Every row comes from one small tree of marks. The marks that hang from a mark follow it in brackets, in the order of their numbers. Every link used is in the known rows. Which tree was each row made from?
Known rows:
z_639{z_752 z_933}: [ 3.34 -2.06  1.84  1.63 -2.82  3.01  1.57 -4.15  4.76 -0.56 -6.45 -0.34
  0.76  0.07  3.09 -0.47  4.38  1.16 -2.84  0.55 -0.32]
z_489{z_514 z_639{z_933}}: [-3.65  0.30 -2.45  1.61  2.62 -0.06 -1.02 -1.82  1.63 -2.31 -2.28  0.47
 -1.76  0.17  0.57 -2.64  3.10  4.19 -0.42  5.62  0.66]
z_933{z_639{z_752{z_955}}}: [ 2.19  2.11  0.27 -4.20  0.96  0.24  0.13 -2.59  2.72  0.66 -1.99 -0.88
  0.99  2.53  0.44 -1.51 -0.36  2.37  0.62 -1.42  0.49]
z_514{z_752{z_239 z_955} z_933{z_639}}: [ 4.60  0.57 -3.26 -0.98 -0.49 -3.47  3.19  2.87 -3.63 -0.85  3.39 -1.63
 -1.70  0.03 -0.38 -0.02 -2.14 -1.78  3.69 -2.77  0.06]
z_489{z_514 z_639 z_955}: [-5.64  2.51 -0.93 -0.74  2.87 -3.70 -1.27  2.91 -1.74 -2.44 -0.43  0.41
  0.15 -0.93 -1.40 -3.28  1.26  3.96  0.81  4.98  3.26]
z_489{z_639}: [-2.50  1.52 -3.28  0.31  2.33  4.17 -0.34  0.61  2.30 -0.75 -2.18  1.50
  2.76 -1.25  0.23 -1.79  1.70  3.19 -1.85  1.65  0.76]
z_489{z_514{z_933} z_639{z_752}}: [-1.71  1.19 -0.71  1.65  0.17  0.64  0.54 -0.44  1.12 -1.81 -5.35  0.57
 -0.33 -1.25  3.00 -2.89 -0.17  2.30 -0.24  5.03  2.79]
z_239{z_752{z_639{z_933} z_955}}: [ 3.21 -2.36  0.28  0.91  0.67  0.66  0.44 -1.62 -0.34 -0.97  1.11  0.92
 -2.55  2.28  0.55 -0.42  0.05  0.58  0.31 -1.99 -2.34]
z_489{z_514{z_752{z_239} z_933} z_639 z_955}: [-2.09  0.86 -1.59  2.36 -0.89 -8.67  2.42  6.14 -6.21 -3.40  0.61 -0.83
 -3.05 -3.54 -0.67 -2.78 -1.25 -1.64  3.12  4.79  4.84]
z_955{z_752}: [-2.14 -2.46  2.57  2.29  0.37  6.42  0.17 -1.36  3.95  2.05 -1.20 -0.01
  4.85  0.27 -0.06  2.64  1.51 -0.55 -1.93 -0.77 -1.90]
z_326{z_752{z_639 z_955}}: [-1.24  2.51 -2.13 -0.21 -0.25  0.14 -1.85  3.43 -3.28  0.95  2.94  2.39
  0.30  1.09 -0.61  0.54 -1.46  3.22 -0.63 -3.95  1.98]
z_326{z_489{z_514} z_752{z_639}}: [-7.17  2.55 -0.50  0.10 -1.28  1.21 -2.71  0.83 -0.83  0.32 -0.33  2.42
  0.55  2.09  1.09 -0.47 -1.31  7.24 -3.37  0.34  2.05]
z_489{z_514{z_752{z_239}}}: [-0.11  0.70  1.19  0.48 -0.35 -3.45  1.03  0.24 -3.37  2.01 -1.84  0.60
  1.35 -0.62 -1.11  0.01 -4.02 -2.19  1.35  3.06  2.66]
z_239{z_752}: [ 1.49 -2.44  2.24  1.51  0.48  4.47  1.32 -3.20  4.13  0.57 -1.55  0.60
  3.70  0.59  2.27 -0.27  1.90  2.06 -0.67 -0.82 -3.49]
z_639{z_752{z_955} z_933}: [ 5.18 -1.66  1.29 -0.54 -2.22 -0.99  0.72 -3.56  0.96 -0.60 -4.12 -0.27
 -1.30  0.71  1.52 -0.05  2.67  1.00 -1.44 -0.47 -0.14]
z_326{z_489{z_514 z_955}}: [-4.49  0.79  1.57 -2.60 -1.00 -2.48 -1.19  1.91 -1.75 -2.30 -1.33  0.12
  1.11  0.77 -0.02 -0.73  2.57  6.28 -1.77  1.77  0.51]
z_639{z_752{z_239 z_955} z_933{z_514}}: [ 5.14 -1.25  1.10 -0.70 -1.54 -4.66 -0.57 -2.71 -1.15  0.73  1.63 -1.71
 -3.62 -1.62  0.34  1.21 -0.13 -4.50  1.79  0.11 -2.14]
z_239{z_752{z_639{z_933}}}: [ 1.85 -2.79  0.76  3.11  0.12  4.65  1.11 -2.46  3.19 -1.23 -1.80  1.07
 -0.32  1.50  2.03 -0.87  2.06  0.97 -1.06 -0.87 -2.58]
z_514{z_752{z_239 z_639 z_955}}: [ 3.05  1.97 -1.67 -1.55 -0.51 -3.22  1.04  4.40 -6.91  1.81  0.92  2.09
 -0.56 -0.34 -3.22  0.76 -6.87 -4.86  1.20 -2.09  3.62]
z_752{z_239 z_955}: [ 2.16 -0.10 -2.56 -2.48  1.19 -1.03 -0.23  0.47 -5.02  0.97  3.44  1.92
  0.34 -0.92 -2.15  2.02 -1.57 -1.01  0.73 -1.31 -0.26]
z_239{z_752{z_639{z_933{z_514}} z_955}}: [ 3.10 -1.17  1.29  0.72  1.00 -1.03 -1.36 -0.72  0.53  0.09  3.41 -0.88
 -2.97  1.28  0.89 -0.45 -0.96 -1.51  2.83 -2.22 -5.34]
z_489{z_514 z_639 z_955{z_752}}: [-8.14 -0.23  2.50  1.53  2.80 -2.63 -1.51  1.67  0.25 -1.12  0.45 -1.10
  0.73 -0.17 -2.13 -1.05  1.13  1.27  0.74  5.31  2.63]
z_933{z_514 z_639{z_752}}: [ 0.87  2.70  1.85 -2.20  0.87  2.51 -0.97 -2.36  7.51  1.69 -2.05 -2.66
  2.72  0.88  2.39 -1.72  0.44  0.60  1.79 -0.59 -2.57]
z_752{z_239}: [ 0.64 -0.70 -1.91 -0.41  0.81  3.21  0.44 -0.44 -1.10  1.04  1.08  2.14
  2.62 -1.77 -0.60  1.53  0.72 -0.67 -0.63 -0.46 -0.46]

Write each row's tree:
[ 1.03  1.64 -3.61 -2.97  1.99 -0.21 -1.12  2.68 -6.55  1.08  3.79  3.55
 -0.76 -0.42 -3.32  1.59 -4.57 -2.37  0.83 -1.88  1.76]
z_752{z_239 z_639 z_955}
[ 2.55  1.48 -0.81 -4.21  1.41 -1.93  0.27 -3.19 -0.67  1.14  1.50 -0.63
 -0.61  1.06 -0.84 -0.36 -1.99 -0.95  1.51 -0.57  1.44]
z_933{z_639{z_752{z_239 z_955}}}
[ 1.14  0.75 -0.31 -2.14  0.83  1.88  1.25 -4.02  3.08  1.12 -1.18 -0.40
  1.51  0.42  0.52 -0.86 -0.01 -0.61  0.49  0.63  1.00]
z_933{z_639{z_752{z_239}}}
[ 5.40 -1.04  0.44  0.48 -2.05 -6.92  0.71  1.27 -3.19  0.71  2.47 -2.50
 -2.98 -1.55 -0.80  0.98 -1.32 -5.22  3.11 -1.01 -2.13]
z_639{z_933{z_514{z_752{z_239 z_955}}}}
[-4.10 -3.13  1.23  3.91  0.36 -0.23  0.75  0.31  3.20 -3.36  0.09 -2.26
 -1.00 -1.22 -0.72 -0.40  6.30  0.74 -1.64  2.63  0.19]
z_489{z_639{z_933} z_955{z_752}}
[ 4.90 -0.54  2.51 -0.71 -1.69 -2.47 -1.04 -1.96  2.22  0.34 -1.65 -2.06
 -1.98 -0.25  1.66  0.17  1.42 -1.32  0.69 -0.87 -2.96]
z_639{z_752{z_955} z_933{z_514}}
[-2.16 -2.87  1.17  3.72  0.19  6.71  0.07 -0.58  3.31 -0.06 -1.04  0.51
  0.64  1.24 -0.33  2.03  1.74 -1.69 -2.15 -1.05 -1.17]
z_955{z_752{z_639{z_933}}}
[-1.75 -3.60  0.12  3.49  0.54  4.32  0.45 -1.51  0.19  0.62  2.08  1.08
 -0.98 -0.10 -1.85  2.84  0.15 -4.73 -1.07  0.05 -0.39]
z_955{z_752{z_239 z_639{z_933}}}
[ 2.36 -0.42 -4.09 -0.99  0.90 -1.04 -0.44  0.98 -5.60 -1.02  3.63  2.50
 -3.80 -0.05 -2.47  1.28 -1.19 -2.19  0.42 -1.48  0.55]
z_752{z_239 z_639{z_933} z_955}
[ 3.53 -0.08  0.58 -2.60 -1.02 -2.41  0.45 -1.94 -3.27  1.85 -0.34  1.21
  0.07 -0.99 -0.83  1.27 -2.31 -2.63 -0.24 -0.34  2.00]
z_639{z_752{z_239 z_955}}
[ 0.70  2.00 -0.75 -2.01  0.46 -1.10 -0.42 -0.80  0.21  0.07 -3.83  0.69
  0.37 -0.63  0.10 -1.94 -1.18  1.50 -1.42  1.60  3.17]
z_489{z_639{z_752{z_955}}}
[-3.23 -1.30  0.57  1.56  1.41  5.32 -0.37  0.37 -0.58  2.57  2.23  2.15
  2.03 -0.51 -2.61  3.13 -3.02 -4.90 -0.74 -0.71  0.94]
z_955{z_752{z_239 z_639}}
[ 1.32  2.99  0.87 -0.90  0.34  0.57  0.32  1.51  5.20  1.70 -0.91 -3.56
  3.10  1.08  1.17 -1.97 -1.08 -0.17  3.00 -1.42 -2.70]
z_933{z_514{z_752} z_639}
[-4.37 -2.62  4.01  0.25 -2.31  2.05  0.08  1.12  1.98 -1.04 -0.45 -1.41
  3.15  0.18 -0.44  2.28  4.05  2.58 -3.69 -1.19 -1.20]
z_326{z_489{z_955{z_752}}}
[ 4.65  1.56 -1.98  0.51 -2.25 -0.09  2.24  7.09 -4.51 -0.79 -1.48  1.22
 -0.50 -0.12  0.17  0.00 -4.38 -1.71  1.01 -3.99  1.63]
z_514{z_752{z_639 z_955} z_933}
[ 3.48 -1.05  2.92  1.34 -2.24  1.32 -0.17 -3.25  6.00  0.47 -4.23 -1.97
  0.27 -0.91  3.47 -0.34  3.42 -1.00 -0.63  0.43 -2.96]
z_639{z_752 z_933{z_514}}
[-1.83 -2.58  1.14  3.26  0.82  2.64 -1.38 -0.15  1.43  1.48  4.40 -0.81
 -1.64 -1.15 -1.36  3.10 -0.74 -6.65  1.04 -0.23 -3.36]
z_955{z_752{z_239 z_639{z_933{z_514}}}}
[-2.62  1.37  0.09 -1.16 -2.10  3.14  0.10 -2.47  4.47 -1.00 -7.26  0.72
  2.04 -0.75  2.65 -2.02  1.59  4.74 -5.52  2.34  2.06]
z_326{z_489{z_639{z_752}}}
[ 2.86  2.76 -0.83 -3.13  1.07 -5.72 -0.07  1.86 -1.65  2.24  4.66 -3.10
 -0.49  0.31 -1.93 -0.36 -4.50 -3.99  5.25 -1.78 -1.68]
z_933{z_514{z_752{z_239 z_955}} z_639}
[-1.20  0.91 -0.83  3.66 -1.26  1.52 -1.91  1.50  2.92 -0.04  2.46 -0.39
 -1.28 -0.52  2.31 -0.13  2.64  1.53 -0.05 -2.43 -2.12]
z_326{z_752{z_639{z_933{z_514}}}}
[-3.74  1.04 -3.59 -1.57 -0.49 -5.29 -0.85 -0.22 -4.76 -2.07  8.04 -1.04
 -4.22  1.72  1.09  0.32  0.04  6.61  1.52 -0.43 -0.47]
z_326{z_489{z_514{z_933{z_639}}} z_752{z_239 z_955}}
[-5.55 -0.82  3.05 -0.31 -1.61  2.78 -0.70  3.40  0.80 -1.15 -0.19  0.04
  2.06  0.92 -1.58  1.85  1.05  1.28 -3.69 -1.87  0.73]
z_326{z_489{z_955{z_752{z_639}}}}
